Each row was made from one walk, in order. Every step used is in the known rows, and no mark comes twice. Write each row's walk.
In the rows, zero is written as 128.
Known rows
bituzes > gegam: [132 160 142 128 130 115 122 114 129 101 132 139 155 134 148 123  84 118
 136 137 116 114 128 125 149 119 121 129 133 143 123 119 109 154 118]
kamu > dinunol > gegam > bituzes > tosovil: [ 96 131 133 193 152 185 118  78 112  93 129 143 123 165 148 145 128 118
 134 134 103 132 146  94 152 147 182 118 113 134 140 130  86 152 159]
nali > kefut > luni > nutiv: [143 109 174  89 114  89 144 142  95 143 140  83 121 158 122 113 111 140
 125 152 109 120  66 155 140 117 142 124 129 139 127  56 161 147  90]
gegam > bituzes > tosovil: [127 133 132 133 155 152 133 105 119  97 121 146 164 143 152 138 138 140
 139 114 123 143 148 102 169 120 158 125 105 124 126 124  95 126 162]
gegam > dinunol > nali > kefut: [134  89 147 128 111  88 100 100 107 137 131 135 125  75 134 108 180 114
 128 141 145 102 140 107 153 107 124 130 119 120 148 166 192 104  95]
kamu > nutiv > taropu: [ 99 194 159 157 130 126 123  65 141 147 106 125 115 172 109 106 177 146
 165 171 111 145 125 136 140 142 139 109  86 207  84 155 117 148  96]
gakuf > luni > kefut > gegam > dinunol > nali > bituzes: [157  59 103 141 108 135 130 156 122 172 140 134  78  75  98 108 143 127
 117 123 150 136 108 114 109 118 113 123 130  93 136 151 158 110 131]
bituzes > tosovil: [158 153 145 134 134 118 133 104 117 109 135 136 156 139 143 124 126 139
 121 129  97 128 121 104 162 122 159 111 131 131 114 110 102 151 145]
bituzes > gegam > kefut > luni > puvis: [140 180 120 130 132 154 158 181 102 113 125 133 158 157 118 153  65 135
 159  99 108 136 129 155 117 138  78 122 147 105 128 159 146 151 147]
nutiv > dibu: [122 180 160 127 120  84  96  81 136 106 105 139 127 140 132 122 127 123
 141 158 144 138 141 128 136 121 140 111 105 184 105 168 109 134  92]
gakuf > luni > kefut > gegam: [172 107 158 158 113 108 153 153  96 138 126 104 106  82 101 141  84 144
 130 146 111 137  87 153 119 118 151  94 147 154 114 152 104 157 132]
luni > kefut > gegam > bituzes: [111 102 111 154 129 145 149 142 111 109 121 118 158 133 136 146 121 134
 156 134 163 132 124 145 137 125 163 116 117 134 126 199  84 132 141]
gegam > dinunol > nali > kefut > luni > nutiv > dibu: [118 107 164  76  96  94  72 126 114 151 125 115 104 147 106 109 158 108
 124 129 154 122 131 129 114 124 123 150 113 130 138 105 191 104  70]
luni > kefut > gegam > dinunol > nali: [142 100 110 160 102 139 119 137 119 140 133 132 141  91 123 130 157 109
 131 119 156 103 141 132 125 125 147 128 139 115 131 206 136 118 123]
dinunol > nali > kefut > gegam > bituzes > tosovil > pemos: [141  57  78 133 161  93 119 156 119 112 141 137 139 148 143 159 104 134
 128  87 135 111 109  81 147 127 108 179 125  90 169  97 153  98 174]
kamu > nutiv > tosovil > pemos: [100 162 174 127 154 118 121  82 149 155 117 119 141 132  85 132 149 154
 101 151 108 117 107 120 128 150 121 125 126 205 143  95 110 145  85]
dinunol > gegam: [119 145 134 158 136 113 122  75 128  93 128 125 113  70 142 145 110 123
 134 151 112 110 138 139 142 124 140 116 124 151 113 123 104 166 120]
dinunol > nali > bituzes > tosovil: [152 102  86 129 134 129 131  98 148 128 136 158 121 134 145  97 136 129
  94 123 134 151 121  74 152 118 119 135 104  73 118  85 137 115 150]
kefut > luni > puvis: [163 166 153 140 121 151 174 127  99 117 132 122 122 131 116 139 102 129
 145 133  91 133 105 174 132 131 123 112 117 146 117 122 141 160 127]
gakuf > luni > nutiv > tosovil: [143 139 203  88 116 141 118  96 110 161 111 100 119  80  82 128  90 173
  60 139  94 148 125 155 110 130 140  86 122 172 103  71 102 148  84]
tosovil > bituzes > gegam > dinunol > nali > kefut: [141  96 122 138 130 132  94 153 119 130 154 149 123 126 149 116 141 100
 130 126 149  95 175  88 150 111 121 152 105  74 157 123 166  92 133]
gegam > kefut > luni > nutiv > pipubup: [124 187 145 100 120 134 113 145 112 147 102 120 134 169  68 158 158 142
 133 132  94 140 143 190 107 120 100  98 158 159 112 120 141 147 100]
luni > kefut > gegam > dinunol > nali > bituzes > tosovil: [145  71  61 141 110 143 130 157 128 154 161 143 140 155 120  95 157 130
 118 103 155 131 110  77 135 131 146 149 133  44 138 157 127 115 163]
kamu > dinunol > nali > bituzes: [134 103 116 181 118 146 134  78 147 140 108 152  82 164 140  91 160 108
  94 166 141 133 108  95 138 127 122 111 106 131 125 136 166 110  99]
gakuf > luni > kefut > gegam > dinunol: [160 112 164 151 109 121 132 159  95 156 139 111 112  73  95 132 136 138
 144 130 113 119 107 149 117 117 156 100 155 152 135 179 126 148 127]
nali > kefut: [139 115 159 135 122  61 132 107 102 122 134 112 130 113 134 113 127 139
 136 163 129 115  93 123 159 108 148 112 120 143 129 145 149 141 100]
nutiv > luni > kefut > gegam > dinunol > nali: [139  85 121 130 102 145 115 104 141 159 100 134 123  60 113 123 182 106
 122 112 131 126 145 149 105 141 141 127 156 128 141 191 148 104 131]
luni > kefut > gegam > dinunol > nali > bituzes: [129  73  69 146 106 132 133 145 135 156 148 135 121 124 123  97 168 120
 126 125 176 120 115 109 122 123 127 139 125  80 134 180 147 108 125]
kosob > nutiv: [135 214 141 130 139 111 137  79 133 109 113 108 136 130 142 143 131 122
 118 179  96 135  95 155 143 104 148 121 102 168  97 139 110 152 110]
nali > dinunol: [135 150 172 137 106  72 142  99 127 121 131 111 118 144 148 114 135 115
 132 166 124 114 111 117 120 114 161  78  96 143 138 122 139 137  78]
dinunol > nali > bituzes > gegam > kefut > luni: [117 102  77 113 142 118 140 174 157 120 108 163 105 140 147 120 100 107
 135  95 163 156 127 108 117 130  30 156 160  76 133  98 177 100 146]
tosovil > bituzes > gegam: [148 160 133 150 145 146 128 147 136 105 144 144 134 160 152 132  95 117
 135 141 119 111 157 120 151 118 135 127 103 124 123  96  96 133 146]
nali > kefut > gegam: [136 106 127 130 115  42 145 154 116 116 155 102 111 117 143 115 105 133
 148 152 127 111  75 129 131 119 139 140 140 158 126 140 143 138 134]
kefut > luni > nutiv: [147 147 168 101 122 130 146 127 120 135 127 100 122 146 129 126 113 134
 119 139 102 121  96 168 130 122 136 119 136 163 111  43 134 152  96]
kefut > gegam > dinunol > nali > bituzes: [124  94  67 124 118 116 129 136 166 140 152 145  87 103 144  99 168 112
 133 120 156 114 124 106 117 120  94 157 129 125 134 131 173  90 135]
tosovil > bituzes > gegam > kefut > luni > nutiv: [141 160 128 112 147 171 134 213 129 132 129 115 138 194 140 154  90 135
 133 110 124 124 145 151 114 127 106 126 143 100 124  60 125 124 142]
dinunol > nali: [150 127 137 149 123 121 122  74 134 111 102 147 122  72 144 129 133 112
 108 141 131 121 151 127 144 114 116 113 114 139 110 135 143 119 105]

Which walk is each row?
[155 102 141 128 105 128 141 134  81 143 143 127 112  98 107 125 154 115
 143 119 116 115 125 137 133 126 109 138 113 104 151 143 213 121 115]  gegam > dinunol > nali > kefut > luni > puvis
[112  88 124 130 133 150 145 109 137 128  93 122 137 109 123 140 146 132
 144 124 141 153 125 163 119 142 163 121 128 144 135 188  99 116 151]  nutiv > luni > kefut > gegam > bituzes
[122 160 150  97 131 187 114 145 138 137 145 120 160 180 114 126  72 152
  74 125 124 123 162 132 123 139 147 131  97 116 112  61  60 135 113]  luni > nutiv > tosovil > bituzes > gegam
[103 125 114 150 163 158 123  87 121  77 131 143 141 108 156 151 116 133
 142 116 115 134 164 103 159 132 159 131 106 110 128 113  78 147 172]  dinunol > gegam > bituzes > tosovil
[122 146  97 111 150 165 142 115 133 126 103 105 158 166 122 157 132 129
 124 125  94 184  92 143 118 139 192 148 117 107 122 151  63 131 191]  kosob > nutiv > luni > kefut > gegam > bituzes > tosovil
[ 95 116 132 145 142 118 126  97 125  83 150 126 123 150 160 146 118 117
 144 123 123 129 149  80 123 130 179 106  77  85 154 101  93 140 142]  nali > dinunol > gegam > bituzes > tosovil
[125 106 128 121 111  55 129 156 112 136 168 107 116 112 135 109 153 127
 163 139 130  96  96 125 132 115 143 145 153 163 148 164 164 122 126]  nali > kefut > gegam > dinunol
[ 77 114 143 148 137 112 129  83 132  87 130 119 105 117 160 148 131 109
 151 149 143 120 155 111 111 126 162  98  71 121 152 129 113 133 103]  nali > dinunol > gegam > bituzes
[108 169 134 101 138 184 103 175 134 148 128 121 177 171 117 145  86 166
  88 109 143 129 179 131 111 140 122 116 121 100 116 115  78 118 123]  luni > nutiv > tosovil > bituzes > gegam > kefut
[128 138 126 131 122 141  88 106 135 114 127 164 146  99 148 123 136  95
 131 109 134  96 179 106 140 118 106 145 131 114 139 143 152 117 115]  bituzes > gegam > dinunol > nali
[115 118  62 121 138 128 113 141 159 121 108 167 141 132 153 114 112 128
 120 111 169 143 148  90 127 116  56 133 127  65 129 147 163  99 132]  dinunol > nali > bituzes > gegam > kefut
[102 206 137 102 166 149 145 192 146 121 118 120 123 161 116 169  84 117
 122 114 119 175 145 153  98 147  84 171 154 128 117  98  88 123 171]  kosob > nutiv > tosovil > bituzes > gegam > kefut > luni
[155  94  55 127 146 116 112 159 160 154 168 151 118 159 128 119 151 128
 120  81 121  94 101  74 132 128  86 176 150  92 166  65 172 101 165]  kefut > gegam > dinunol > nali > bituzes > tosovil > pemos
[143 122 125 158 110 110 150 143 110 123 133 108 149 127 125 129 107 134
 139 146 138 118  91 150 130 125 165 111 139 138 113 185  92 156 127]  luni > kefut > gegam
[143  76 104 139 110  62 134 136 121 115 134 120 103  80 146 122 109 116
 129 139 139 116 102 116 127 119 116 151 127 134 127 138 164 113 128]  dinunol > nali > kefut > gegam
[125 245 132 124 133 112 113  68 124 113 114 125 134 159  80 152 157 115
 123 189  72 144 123 169 128 103 138 122 102 181  97 155 100 164 103]  kosob > nutiv > pipubup
[126  57  81 129 142 103 128 147 118  97 140 137 129 120 158 133 116 124
 133 102 143 140 126  79 140 124 136 166 114  92 139 130 135  99 183]  dinunol > nali > kefut > gegam > bituzes > tosovil
[134 118 107 139 115 115 115 125 144 124 135 142 107  68 144 127 158 103
 138 115 134  97 151 128 116 124 116 150 145 156 127 152 161 105 132]  kefut > gegam > dinunol > nali
[127 107  79 122 131 128 119 110 161 113 130 163 121 138 155  99  96 113
 107 127 149 131 131  90 140 117  79 146 103  85 126  89 146 115 122]  dinunol > nali > bituzes > gegam
[106 147 109 116 145 155 149 105 142 127  84  98 139 130 123 158 142 123
 131 149 116 171  94 175 106 133 171 141 112 142 117 184  83 126 152]  kosob > nutiv > luni > kefut > gegam > bituzes
[109 146 151 113 153 143 144 200 140 123 124 142 122 137 121 151  90 129
 134  90 141 156 173 142 107 157  76 148 172 127 129 101  98 115 167]  nutiv > tosovil > bituzes > gegam > kefut > luni
[157 101  87 127 151 130 100 116 148 155 146 162 139 153 123 112 179 133
 107  93 125 100 119  67 157 118 100 152 130  73 169  80 177 104 136]  gegam > dinunol > nali > bituzes > tosovil > pemos
[131 145 167 139 137 147 139 112 137 128 130 137 119 105 120 126 134 143
 104 144 132 138 168 136 132 140 143 117 106 159 110 113  82 119 132]  nutiv > tosovil > bituzes
[139 129 142 138 119 132 102  82 133 130 112 150 125  62 140 120 184 108
 123 130 137 103 168 123 139 112 123 119 123 143 130 155 165 107 101]  gegam > dinunol > nali
[122 122  96 130 150 129 143 143 131  92 144 134 144 146 158 143 115 131
 152 100 121 137 131 106 142 131 149 150 128 139 125 117  84 124 191]  kefut > gegam > bituzes > tosovil
[124 166 136  92 133 140 128 181 125 129 119 113 159 177 135 146  78 138
 134 105 119 128 117 155 114 128  96 122 167 119 125  82 138 143 116]  bituzes > gegam > kefut > luni > nutiv
[128 103 104 150 137 155 151 156 102 107 137 125 176 162 137 144 113 145
 147 109 142 141 120 112 150 131 182 128 122  95 128 170  64 142 178]  luni > kefut > gegam > bituzes > tosovil
[132 127 134 154 105 122 135 148 105 142 148 114 152 121 119 125 152 127
 152 135 144 101 115 145 130 123 166 115 152 138 133 208 114 146 122]  luni > kefut > gegam > dinunol
[108 120 108 134 143 123 146 133 141  94 125 127 123 113 158 143 120 124
 163 124 140 126 133 139 131 124 129 143 121 174 122 151 109 119 155]  kefut > gegam > bituzes
[ 83 143 155  92 134 145 125 135 122 133 110  97 123  88 101 158  97 156
 102 102 128 141 142 172  90 160 102 120 167 142 110  88 108 153 109]  dinunol > gegam > kefut > luni > nutiv > tosovil
[111  54  90 133 132  94 133 137 125  98 123 133 109  89 159 135 122 119
 144 125 163 130 130 116 133 117 118 160 103 126 133 152 157  88 144]  dinunol > nali > kefut > gegam > bituzes
[143 112 139 131 111 118 145 111 132 144 105 111 132 105 113 126 131 132
 128 140 114 143  95 165 112 141 166 111 157 148 126 167 105 141 136]  nutiv > luni > kefut > gegam
[120 166 144 123 124 128 102 121 128 118 147 144 158 132 141 117 131 112
 153 125 119  92 152 119 146 117 121 132 144 141 145 146 133 140 114]  bituzes > gegam > dinunol
[148 119 172 132 116 135 132  68 126 147  85 122 149  98 107 117 153 137
 115 152 114 145 117 161 135 132 174  81 135 135 127 175 114 141 107]  nutiv > luni > kefut
[144 110 128 123 107 141 127 159  87 129 159 137 131 137 112 122 103 105
 149 103 117 110 131 122 129 132  90 163 119  74 163 128 198 131 125]  bituzes > gegam > dinunol > nali > kefut > luni > puvis
[142 101  90 122 128 142 113 104 145 144 148 163 126 129 137  88 185 125
 112 111 136 130 138  68 153 121 118 142 114  71 139 107 158 100 145]  gegam > dinunol > nali > bituzes > tosovil
[127 148 129 131 117 102 128 140 134 125 152 124 116 104 140 125 157 119
 160 126 119  95 124 137 124 123 134 138 157 181 127 156 138 128 134]  kefut > gegam > dinunol
[ 88 163 177 122 133 129 127  67 148 143 117 120 132 106 101 100 158 144
 107 164 120 152 131 119 121 149 147 120 115 205 110 122  92 143  95]  kamu > nutiv > tosovil
[104 137 152 141 128  69 148 145 131 109 125 109  80 110 146 152 120 107
 165 131 128 127 126 136  80 139 113  98 152 121 151 114 156 144 115]  nali > dinunol > gegam > kefut > luni
[ 96 138 144 114 147 176 135 167 132 138 128 104 102 106 104 167 108 154
 104 111 131 140 170 166  92 160 116 127 141 119 111  64  93 132 138]  dinunol > gegam > kefut > luni > nutiv > tosovil > bituzes
[110 138 105 106 129 125 112 131 148 133 161 150 138 164 140  85 138 123
 146 127 138 111 126  95 146 114 102 146 129 110 145 120 143 125 118]  nali > bituzes > gegam > dinunol
[171 146 183 112 121 137 124 105 105 151 115 100 114  91 113 133  99 157
  90 155  85 126 105 154 129 104 150  78 108 165 104  69 132 152  87]  gakuf > luni > nutiv
[122 147 160  95 139 170 145 181 134 155 114 106 123 139 104 146 128 161
  99 114 135 148 156 167 100 151 115 116 144 133 112  75 106 114 129]  gegam > kefut > luni > nutiv > tosovil > bituzes
[110 120  81 171 129 152 111 132 154 135  99 166 119 191 147 110 126 112
 110 130 159 138 130  81 121 132  83 118 137  88 140 174 170 103 118]  kamu > dinunol > nali > bituzes > gegam > kefut
[130  59  82 119 106 144 123 115 161 177 116 139  99  96 110  92 194 118
 118 117 151 143 116 126 104 141 124 140 142  90 146 162 163  90 138]  nutiv > luni > kefut > gegam > dinunol > nali > bituzes
[121 135  99 121 133 111 131 124 150 117 146 147 134 173 146  94  91 130
 130 138 137 131 104 102 146 116 103 135 117 111 125 102 121 140 124]  nali > bituzes > gegam
[ 95 158 159  69 126 142 123 172 127 140 116 112 161 158 103 143  67 152
 105  89 132 146 137 157  94 154  85 136 178 127 121  87 108 139 113]  bituzes > gegam > kefut > luni > nutiv > tosovil
[133 112 142 123 106 132 128 115 133 160 121 116 131  96 104 119 178 124
 144 129 114 123 117 162 109 142 165 117 170 151 144 188 127 128 130]  nutiv > luni > kefut > gegam > dinunol
[116 181 154 111 124 132 133 146 117 157  91 106 123 188 106 148 139 165
 156 115 124 148 126 189 115 141  94 106 142 154  85 137 149 138 103]  gegam > kefut > luni > nutiv > taropu
[124 145 165  85 134 177 137 176 132 138 148 115 126 186 110 134  64 133
  96 111 112 134 147 151 113 155 121 153 131 126 120   4  79 140 133]  kefut > luni > nutiv > tosovil > bituzes > gegam
